Each row was made from one small tree. Brackets hold a mark, then the marks that hang from it, in the order of their numbers. Every link used is in the known rows. Write each row's tree.
In the rows, zero is written as 128.
Known rows:
(j_333 j_738 j_927): [138 139 139 106 140 119 131 120  95 125 121 118 126 141 125 138 108 123
 147 118 113 111 115 112 131 125 137 128]
(j_843 (j_333 j_738)): [142 130 128 122 137 115 126 123 106 128 122  99 121 143 121 144 120 128
 147 128 110 115 112 114 132 119 120 119]
(j_444 j_996): [127 142 137  98 141 118 123 123 106 129 132 135 113 147 131 130 126 111
 134 128 133 111 119 112 139 126 134 116]
(j_333 (j_738 (j_102 j_843) (j_996 j_444)) j_927): [148 142 136 107 172  92 130 135 100 128 115 181 110 152 120 143 112 112
 152 121 110 115 109 118 140 117 159 127]
(j_905 (j_731 j_333) j_738 j_843): [137 117 135 122 198 101 137 122 129 126  74  73  80  97 121 140 110 127
 147 144 105  93 106 113 128 139 114 129]
(j_905 (j_731 j_102 j_333) (j_738 j_996)): [136 122 130 103 196 112 138 136 134 130  86  57  87  83 112 149 106 134
 151 143 106  91 115 133 115 128 142 132]
(j_731 j_333): [134 133 134 102 147 126 129 123 115 131 115 124 114 123 127 140 120 126
 143 128 122 101 112 120 130 131 135 127]
(j_731 j_102 j_905): [139 126 135 112 159 133 125 138 140 133 114  48 114 100 120 146 121 133
 143 135 123 103 115 123 115 135 135 121]
(j_843 (j_333 (j_738 j_102 (j_996 j_444)) j_927)): [148 136 128 120 158  93 129 115 106 129  96 132 119 156 119 140 107 118
 159 118 105 119 108 117 135 101 150 120]
(j_927 (j_333 (j_738 j_996))): [130 147 133  97 123 121 136 128  93 123 120 100 112 146 121 139 109 113
 159 126 123 115 125 122 136 125 140 118]
(j_731 (j_102 (j_738 j_996)) (j_333 j_927)): [136 130 133  85 191 127 140 133 120 133 102 132 115 106 118 149 112 133
 164 110 112  94 109 132 126 121 175 139]
(j_738 (j_102 (j_843 (j_333 j_927))) (j_996 j_444)): [147 134 130 114 173  92 126 128 118 129 102 201 112 156 119 135 123 118
 167 114 113 117 103 123 130 114 154 114]
(j_738 (j_102 (j_843 j_333)) (j_996 j_444)): [145 134 127 124 167  92 125 135 123 131 111 186 105 145 118 141 130 115
 158 129 118 118 105 125 135 116 148 110]
(j_214 (j_996 j_444)): [127 143 138 112 153 109 129 128 104 136 117 148 125 165 129 136 125 118
 130 139 134 122 122 110 145 136 152 129]
(j_502 (j_996 j_444)): [133 141 131 112 129 111 116 114 102 133  97 146 119 152 129 133 122 117
 136 128 122 115 128 102 139 142 161 113]
(j_102 j_738): [133 137 136 119 159 123 131 127 111 130 130 150 117 116 124 141 128 118
 149 126 126 111 113 110 142 127 152 121]
(j_738 (j_102 (j_843 j_333)) j_996): [149 134 128 121 164 104 125 134 124 128 120 183  98 125 116 139 132 120
 160 131 119 113 101 137 133 120 139 106]
(j_102 (j_843 j_333)): [140 128 131 114 153 113 123 136 118 128 128 166 113 142 122 139 136 129
 154 125 117 112 108 120 128 132 123 113]
(j_886 (j_333 (j_738 (j_102 j_843) (j_996 j_444)))): [143 144 132  95 159  94 127 144 102 127 127 142 106 160 120 144 118 107
 154 127 115 113 118 112 148 123 152 125]
(j_905 j_731 j_738 (j_843 j_333)): [139 114 132 143 188  96 133 119 133 124  78  71  85 108 117 135 116 127
 157 142 104 107 106 111 126 132 105 114]
(j_905 j_731 (j_843 j_333)): [140 120 133 136 160 107 129 112 131 126  96  72  90 124 119 134 117 129
 159 139 112 110 110 120 125 139 103 110]
(j_886 (j_333 j_738 j_927)): [134 142 139  84 133 121 129 121  94 122 122  93 128 158 126 133 106 120
 158 111 111 108 123 103 135 128 135 132]
(j_102 (j_738 j_996) j_843): [133 140 133 106 179 112 137 150 105 130 135 224 106 119 119 148 138 115
 160 126 125 110 110 131 145 131 168 123]
(j_102 j_843): [135 137 138 107 150 119 126 140 113 127 137 175 111 131 124 139 132 120
 145 130 126 110 112 120 133 140 135 117]
(j_927 j_333): [128 143 138 103 119 131 126 118 110 123 121  95 116 144 127 128 117 117
 155 123 131 114 124 108 129 135 127 109]
(j_886 (j_333 (j_738 (j_102 j_843)) j_927)): [151 141 140  90 160 111 121 128 104 120 130 126 112 156 122 134 113 120
 156 113 108 105 113 103 137 126 129 127]
(j_738 j_102): [145 141 139 128 141 121 121 116 124 127 128 117 106 111 123 131 119 116
 139 138 129 112 109 115 134 124 134 107]
(j_905 j_731 j_843): [135 128 141 128 158 113 133 117 125 126 106  76  86 112 121 133 114 120
 149 145 120 108 114 119 129 147 114 114]
(j_102 (j_738 j_996)): [129 143 133 113 162 119 140 134 106 131 125 179 112 111 120 144 128 113
 158 129 128 112 114 129 145 123 172 121]

Write each row's tree:
[140 148 132 111 135 105 129 122 103 126 111  88 108 155 121 138 104 106
 153 128 122 120 122 109 141 114 144 113] => (j_927 (j_333 (j_738 j_102 (j_996 j_444))))
[138 133 127 101 165  91 134 139  94 129 106 185 123 176 120 147 121 123
 166 109 102 118 111 121 133 117 152 130] => (j_102 (j_843 (j_333 (j_738 (j_996 j_444)) j_927)))
[138 135 125 115 139 110 134 129 101 129 117 126 116 137 117 147 119 123
 156 129 112 116 113 133 134 114 140 120] => (j_843 (j_333 (j_738 j_996)))
[147 143 137 114 131 122 121 115 108 121 123  62 107 140 123 134 106 116
 145 129 121 113 119 101 136 121 116 109] => (j_927 (j_333 (j_738 j_102)))
[135 136 127 108 147  97 136 123  95 130  97 141 129 166 120 143 110 121
 164 112 106 120 115 119 133 110 155 128] => (j_843 (j_333 (j_738 (j_996 j_444)) j_927))
[138 133 124 111 161  92 132 147  99 132 118 173 116 165 119 153 129 120
 157 124 108 119 113 123 139 120 146 125] => (j_102 (j_843 (j_333 (j_738 (j_996 j_444)))))
[143 145 133 105 154  98 127 138 102 125 120 134 102 163 120 142 114 109
 155 125 118 117 119 110 142 121 141 115] => (j_927 (j_333 (j_738 (j_102 j_843) (j_996 j_444))))
[141 143 134 118 165  99 127 139 118 131 122 190 101 134 121 139 126 107
 148 135 127 116 109 124 140 125 158 113] => (j_738 (j_102 j_843) (j_996 j_444))
[134 117 133 122 201 112 142 149 143 129  77  59  90  71 113 147 115 124
 154 144 115  98 104 134 123 131 150 125] => (j_731 j_102 (j_905 (j_738 j_996) j_843))
[147 145 137 113 150 110 131 117 102 125 116 135 110 124 119 137 104 114
 151 126 115 112 109 127 136 112 153 121] => (j_333 (j_738 j_102 j_996) j_927)
[134 131 128 106 192  94 136 139 105 132 104 234 122 160 120 145 133 120
 176 103 109 116 107 118 139 117 171 127] => (j_102 (j_738 (j_996 j_444)) (j_843 (j_333 j_927)))
[135 120 136 127 195 105 142 135 138 126  84  48  77  77 109 141 104 123
 154 152 112 101 112 131 122 139 139 119] => (j_905 (j_731 j_102) (j_738 j_996) j_843)
[141 126 129 120 183 111 127 140 115 130 128 190 114 137 121 147 143 128
 160 118 113 110 105 113 139 126 137 118] => (j_102 j_738 (j_843 j_333))
[143 148 133  99 138 112 129 127 105 124 127  96 106 132 118 138 109 110
 154 133 120 109 118 122 144 117 147 121] => (j_886 (j_333 (j_738 j_102 j_996)))
[127 146 131  89 132 105 136 135  92 129 120 113 122 164 123 143 111 108
 157 124 119 116 128 113 145 124 159 131] => (j_886 (j_333 (j_738 (j_996 j_444))))
[144 115 133 101 213 109 128 146 139 129 100  77  87  98 115 150 117 141
 144 138 100  88 112 117 114 141 119 134] => (j_905 (j_731 (j_102 j_843) j_333) j_738)
[153 115 137 147 201  90 128 102 139 120  66  78  83 107 116 126 106 128
 161 132  98 105  97 106 123 120 107 111] => (j_905 j_731 (j_738 j_102) (j_843 (j_333 j_927)))
[151 137 130 118 154 104 129 114 108 126 105 128 113 135 116 138 108 123
 161 121 106 113 104 128 131 103 142 117] => (j_843 (j_333 (j_738 j_102 j_996) j_927))
[151 118 140 126 212  97 132 106 136 122  63  77  77  96 120 131  99 128
 152 135  98  91  98 108 126 127 115 127] => (j_905 (j_731 (j_333 j_927)) (j_738 j_102) j_843)
[138 111 128 141 193 102 133 133 137 127  71  83  98 103 120 141 127 128
 157 135 108 104  99 113 127 125 120 119] => (j_731 (j_905 j_738 (j_843 j_333)))
[146 142 132 118 167  92 128 143 105 131 125 169 104 143 119 148 119 109
 144 136 116 116 110 122 145 120 153 122] => (j_333 (j_738 (j_102 j_843) (j_996 j_444)))
[146 146 134 102 151 111 127 137 103 121 128 134  96 143 118 140 116 112
 157 128 119 112 115 122 138 123 132 112] => (j_927 (j_333 (j_738 (j_102 j_843) j_996)))
[150 135 132 112 169 104 127 126 120 125 111 199 106 135 117 133 125 122
 168 117 113 111 100 135 127 115 146 111] => (j_738 (j_102 (j_843 (j_333 j_927))) j_996)
[151 137 126 128 149 105 128 121 112 128 116 113 105 125 115 143 116 120
 152 135 112 115 106 131 137 106 135 112] => (j_843 (j_333 (j_738 j_102 j_996)))
[145 145 135 115 154  98 132 119 100 129 105 137 116 143 121 138 102 109
 150 124 114 117 112 117 139 110 162 125] => (j_333 (j_738 j_102 (j_996 j_444)) j_927)
[144 128 137 143 194  92 138 121 133 123  83  99  67  80 113 132 107 112
 152 156 115 105 103 126 135 127 133 111] => (j_905 j_731 (j_738 j_102 j_996) j_843)
[146 131 131 119 194  98 134 122 130 127  84 108  78  87 116 141 108 121
 149 148 109  95 107 128 128 117 136 124] => (j_905 (j_731 j_333) (j_738 j_102 j_996))
[144 143 136 114 161 110 128 138 119 127 132 189  95 114 119 136 128 112
 150 138 128 110 106 136 136 128 150 110] => (j_738 (j_102 j_843) j_996)
[146 119 131 135 164 102 130 116 118 126 100  48  91 132 117 143 112 130
 153 140 101 110 111 116 129 134  96 119] => (j_905 j_731 (j_843 (j_333 j_738)))
[144 118 123 111 210 115 132 161 137 135 110 139 105 107 111 160 142 138
 170 123 110 102 105 138 123 124 155 125] => (j_731 (j_102 (j_738 j_996) (j_843 j_333)) j_905)
[150 112 135 121 179 110 129 114 129 125  88   4  98 128 112 143  98 142
 160 126  92 104 111 116 114 134 104 125] => (j_905 (j_731 j_102) (j_843 (j_333 j_738 j_927)))
[151 143 138 105 169 104 130 134 102 125 125 179 105 133 118 140 114 117
 154 124 111 109 105 130 135 120 150 123] => (j_333 (j_738 (j_102 j_843) j_996) j_927)
[150 140 136  99 155 110 120 136 109 123 140 113 105 147 121 139 121 117
 147 128 114 107 114 105 141 128 122 122] => (j_886 (j_333 (j_738 (j_102 j_843))))
[140 148 135  93 147 100 131 120  99 126 107 113 119 161 122 134 101 107
 160 115 112 114 120 108 142 112 161 129] => (j_886 (j_333 (j_738 j_102 (j_996 j_444)) j_927))
[138 132 129 103 188 106 137 138 106 128 114 235 115 140 117 143 135 125
 178 105 111 110 104 130 136 119 162 124] => (j_102 (j_738 j_996) (j_843 (j_333 j_927)))
[150 121 133 101 173 116 124 138 117 127 121 101 121 146 116 147 117 142
 156 111  97 106 109 117 117 126 124 127] => (j_731 (j_102 (j_843 (j_333 j_738 j_927))))
